Known rows, with every step that occurs
femudi -> lufa -> sori -> voneg: [ 23.7  13.4 -24.0  -5.2 -10.2  -6.4  27.2 -10.3   9.6   5.8   6.0  -0.9
   6.9  20.3   8.6  51.5  39.3  22.1  17.6 -17.4  -5.1]
zevez -> nasop -> lufa -> femudi -> voneg -> sori: [ 12.2  10.9  37.2 -44.3 -10.8  -7.7 -22.9 -54.0  38.5  -8.2 -12.5  -0.1
  24.1  30.0  52.5  18.1  28.3 -39.6  20.7  10.2  19.6]
sori -> voneg: [ 18.3 -14.9 -13.7 -10.6 -15.0 -15.9   2.9   8.7  -6.7   3.2  14.7   8.4
  -3.3  -9.9  -1.0  30.9   3.5  24.2   0.2 -32.0  -6.0]
sori -> zevez -> femudi: [ -0.9   1.9 -17.5  15.5  15.1   2.1  15.1 -36.7  -9.2 -26.3   2.4  21.2
  40.1  -8.6  -0.7  18.1 -28.3  31.3  21.1  42.3  -1.1]
nasop -> zevez -> femudi: [-26.7  -6.8  -5.7  26.8  -9.0   7.3   3.7 -48.0  11.2 -16.0  14.6  25.1
   1.9  -2.6 -24.0  27.1 -51.5  34.5  -2.9  25.2 -11.9]
geku -> nasop: [-15.2 -17.9  -8.2   8.4 -13.6 -13.0 -33.1  11.1   1.4  -7.7  18.2 -17.7
   0.1  12.5  -7.5  -1.1  -2.2 -15.1  10.5   6.8  34.5]
voneg -> sori -> zevez -> nasop -> lufa -> femudi: [ 25.4   4.6  39.9 -31.2  20.2   7.8  -0.6 -66.2  57.5   1.7  -0.1  18.2
  74.2   6.6  42.8  15.6  21.5 -29.9  33.7  32.6  18.6]
litekel -> voneg -> sori -> zevez -> femudi -> lufa: [  7.0   8.4  -5.9  -0.3  18.0  26.9   1.5 -79.6  -0.2 -22.3   8.6  42.1
  69.9   6.9 -15.4  10.6   1.1  -1.0  42.8  67.2  12.4]
litekel -> voneg -> sori -> zevez: [ 16.4  -6.2   9.9 -11.7  16.6  14.0 -11.7 -56.9   8.7   3.4  12.2  22.1
  70.2  -6.7  -9.5  -0.1   1.9 -19.4  22.9  44.8  20.7]
geku -> nasop -> lufa: [ -6.2 -19.9 -21.9   4.7 -21.7 -20.6 -40.8  19.4   4.4  -3.4  -2.1 -45.7
 -22.1  17.8  13.2 -11.6  27.4 -32.5   2.6   5.0  48.7]
voneg -> sori -> zevez: [ 19.0  -4.0  16.1  -7.1  20.6  17.8  -5.1 -36.1  19.0 -19.3   2.9  22.0
  59.4  -3.2  -5.2  21.2   8.6   0.0  33.3  22.1   9.6]
femudi -> voneg -> sori -> zevez -> nasop: [  6.4   2.8  45.7 -25.7   1.7  12.7  -8.1 -68.1   7.5 -37.9   6.1  32.4
  54.5  17.8  20.7  40.1   7.7   2.9  42.4  23.2  13.6]
geku -> nasop -> zevez -> femudi -> lufa: [-38.0 -10.1 -11.1  41.7 -13.0   8.8 -13.0 -48.6   9.1 -24.9  32.4  20.5
   3.6  20.6 -21.0  26.1 -33.9  16.4  23.4  30.4  18.6]
geku -> nasop -> zevez -> femudi -> voneg -> sori: [-38.1 -24.3  -7.3  15.4 -30.5  -3.7 -54.1 -55.4   5.7 -58.0  22.0   6.9
   8.6  27.4 -34.0  53.2 -35.1  10.8  28.0  27.7  30.3]
voneg -> sori: [  7.2  -5.7  13.2 -13.0  -2.0  14.5 -20.4 -17.5  17.7 -22.2  -3.9   9.6
  26.8   9.6 -23.0  17.9  17.9  -7.3  17.5   2.2   5.8]
lufa -> femudi: [  8.7  12.8   1.1 -12.8  14.8 -18.2  -2.7 -15.8  25.5  19.9   2.5   0.0
  16.3   1.7  27.6   7.0 -12.5 -24.8   8.4   5.1  -8.0]
litekel -> voneg -> sori -> zevez -> femudi: [  7.1  -5.9  -9.2  -7.3   8.3  12.3 -15.3 -68.9   0.9 -20.2   8.2  25.4
  72.0  -0.5 -23.7   9.9 -13.4  -2.8  25.6  61.2  13.6]
lufa -> femudi -> voneg -> sori -> zevez -> nasop: [ 14.8  15.8  46.7 -36.4  15.6  -5.0 -11.1 -78.9  32.7 -13.5   9.3  31.5
  70.3  16.1  51.5  41.7  -7.2 -23.0  47.1  27.9   6.7]
geku -> nasop -> zevez -> femudi: [-40.2 -23.7 -15.3  33.9 -20.2  -5.8 -31.5 -34.0  10.4 -24.8  27.4   3.8
   2.2  10.1 -29.6  23.9 -48.3  15.6   7.5  25.4  21.5]
geku -> nasop -> lufa -> sori -> zevez -> femudi: [  2.3 -12.8 -52.3  11.3 -19.8 -30.3 -29.8  -6.7   8.4 -16.8  -8.4 -57.2
  19.0  27.5   4.6  26.9  20.9  -8.1  11.8  39.8  50.3]
litekel -> voneg -> sori -> zevez -> nasop -> lufa: [ 17.8  -6.6  30.9 -26.2   5.9  16.6  -9.7 -72.6  26.2   8.9   4.5  13.8
  69.3   4.1  16.8 -11.7  26.0 -32.9  16.2  50.3  34.7]

Rows
[ 20.2   4.4 -45.2   1.6  -5.9 -20.7   5.6 -15.7  12.4 -11.4 -27.4 -44.4
  18.1  15.4  19.4  27.1  25.4   6.2   2.8  37.4  18.4]	nasop -> lufa -> sori -> zevez -> femudi
[ 16.5   8.4 -46.7  -5.4 -14.0 -27.4  -2.6 -25.4  -5.6 -28.2 -29.8 -45.7
   6.5  26.8  28.8  45.1  24.7   8.4  10.6  35.2  23.0]	nasop -> lufa -> sori -> zevez -> femudi -> voneg
[ 18.1  14.6  33.1 -24.0  14.0 -13.5   8.4 -59.6  23.8   5.4   2.3   7.9
  41.0   8.0  81.9  12.1   2.4 -21.1  26.6  30.2  18.3]	sori -> zevez -> nasop -> lufa -> femudi -> voneg
[ 10.2   7.2 -33.1  10.3   2.6 -14.6  16.4 -31.3   9.5 -13.4  -3.1 -12.6
  47.1   9.4  -3.4  44.6  -7.5  26.3  13.4  41.5   2.2]	lufa -> sori -> zevez -> femudi
[ 15.2  13.3 -13.6 -25.5  -6.1 -31.2 -20.9 -11.8   4.3   2.7 -26.3 -33.3
 -19.5  17.3  59.3  11.2  17.9 -39.3   8.7   3.1  15.0]	nasop -> lufa -> femudi -> voneg
[-11.6   2.2 -14.2 -10.9 -21.7   1.0 -33.3 -39.5 -19.6 -72.3 -15.3  13.1
  10.6  27.5 -23.4  47.2  -4.7  16.0  26.8  23.9   2.6]	zevez -> femudi -> voneg -> sori
[  5.2  18.2  -0.2 -21.6   3.8 -26.6 -15.0 -27.1   3.3   0.2  -2.3  -5.2
   3.7  15.1  42.7  26.6 -14.8 -22.9  19.4   4.3  -2.6]	lufa -> femudi -> voneg
[ 28.8   9.3  -4.5 -30.3  12.5 -19.8 -21.1 -40.1  19.9 -10.7 -21.9 -14.9
  26.3  15.7  57.5  29.8  23.2 -40.3  34.6  21.4  20.9]	nasop -> lufa -> femudi -> voneg -> sori -> zevez
[  3.6  -8.5 -13.2 -24.5 -17.4 -29.0 -66.5 -16.4  16.0 -21.9  -9.5 -43.2
   0.5  36.1  30.5  22.4  26.3 -58.9  29.8  10.3  50.4]	geku -> nasop -> lufa -> femudi -> voneg -> sori
[ 20.0  15.0  14.0 -27.6  20.3 -11.2 -18.0 -58.4  18.8 -16.7   1.3  11.7
  52.5  10.5  39.1  43.9  -7.6 -24.9  46.8  23.6   5.3]	lufa -> femudi -> voneg -> sori -> zevez
[  9.4  14.4 -46.0   7.2 -19.4  -8.6  21.4 -27.5  -1.7 -25.1  -1.9   5.8
   8.4  24.3 -15.5  59.6  16.1  44.3  21.2   6.4 -11.9]	zevez -> femudi -> lufa -> sori -> voneg
[ 19.4  -4.4  40.6 -22.9   9.4  20.9  -2.0 -54.9  38.5 -15.1  -3.3  16.6
  64.1   7.0  22.4   9.7  32.1 -13.7  28.1  27.4  23.3]	voneg -> sori -> zevez -> nasop -> lufa
[  9.9  24.8 -15.3   6.1   1.8   6.4  26.8 -17.8  13.5   8.6  -5.2  -6.9
  10.9  26.0   7.0  28.0  38.5   4.7  18.7   9.0  -1.7]	femudi -> lufa -> sori
[ 14.6  26.6  22.5   0.3  17.5  13.9  47.0 -58.0  30.1  11.1  12.4  20.8
  59.9  21.8  32.8  29.3  28.7  13.7  32.6  33.1   4.0]	femudi -> lufa -> sori -> zevez -> nasop
[ 13.4  -0.5  35.0 -28.1  -3.7   6.7 -14.6 -58.9  11.3 -37.1 -10.5   9.7
  39.0  22.7  37.1  31.8  31.2 -10.6  35.8  22.8  27.3]	femudi -> voneg -> sori -> zevez -> nasop -> lufa
[-26.6  10.6  -2.5  35.2   1.5  25.0  25.3 -63.7  11.0 -21.2  16.3  42.4
   1.2   8.1 -16.8  29.3 -36.2  38.0  15.9  28.6 -17.1]	nasop -> zevez -> femudi -> lufa
[  7.8  -2.6  -3.8  -0.8  11.2  16.6  -7.0 -50.7  10.3 -47.4  -2.1  26.7
  61.9   1.2 -21.3  31.8  -5.0  20.0  37.4  40.1   5.2]	voneg -> sori -> zevez -> femudi
[ -4.7   3.8 -27.9  23.2 -17.4  -0.7  28.7 -57.2  21.5 -12.1  21.7  24.4
   7.7  12.9 -18.6  72.3 -18.4  56.9   9.7   8.5 -18.4]	nasop -> zevez -> femudi -> lufa -> sori -> voneg
[-24.3  -5.5   1.8   8.5 -18.7  10.3 -20.8 -72.7   4.6 -54.4   7.9  28.8
   6.9  17.6 -26.7  58.3 -37.1  28.8  15.9  25.5  -4.3]	nasop -> zevez -> femudi -> voneg -> sori
[ 11.1  13.7   9.1 -33.2   3.9 -16.4 -29.2 -41.9  16.1 -18.2  -5.8   3.5
  22.8  20.3  24.6  39.8   0.2 -30.6  31.8   6.5   1.3]	lufa -> femudi -> voneg -> sori
[ 19.7   2.5 -32.5 -10.7 -17.6 -21.5  -6.4  10.6  19.5  12.2 -26.9 -62.6
 -13.3  21.8  16.7  14.8  48.8 -18.5 -15.4   4.5  19.4]	nasop -> lufa -> sori
[ 19.3   9.2 -13.6 -16.4   4.4 -20.8 -10.5  -3.2  23.6  23.2 -21.0 -32.0
  -7.5   7.1  45.4  -7.3  15.8 -42.0  -0.2   6.0  11.1]	nasop -> lufa -> femudi
[  9.7   4.6  12.9 -23.0 -23.9  -7.8   5.3 -21.4  38.6  13.8 -12.4 -31.8
  10.9  26.5  31.3   6.5  45.0 -14.0 -15.1   8.7  19.9]	zevez -> nasop -> lufa -> sori
[  6.3  -7.4   5.1 -20.4  -3.5  11.1 -26.0 -39.6   5.3   0.0   5.3   9.7
  39.8   6.4 -24.5  -4.4   9.9 -29.0   5.3  29.2  15.6]	litekel -> voneg -> sori
[-30.3  -4.8 -25.9  35.7 -21.1  -3.0 -11.0 -48.9  22.8 -18.6  25.6  -4.0
   9.2  33.6 -22.7  45.5 -19.6  18.0  19.3  33.9  20.2]	geku -> nasop -> zevez -> femudi -> lufa -> sori
[ -3.9  23.4 -36.4  11.5  -6.2   3.7  18.0 -32.7   0.6 -26.1 -11.4  -1.6
  10.5  32.3 -13.5  37.6  12.2  27.6  20.0  30.2  -8.8]	zevez -> femudi -> lufa -> sori
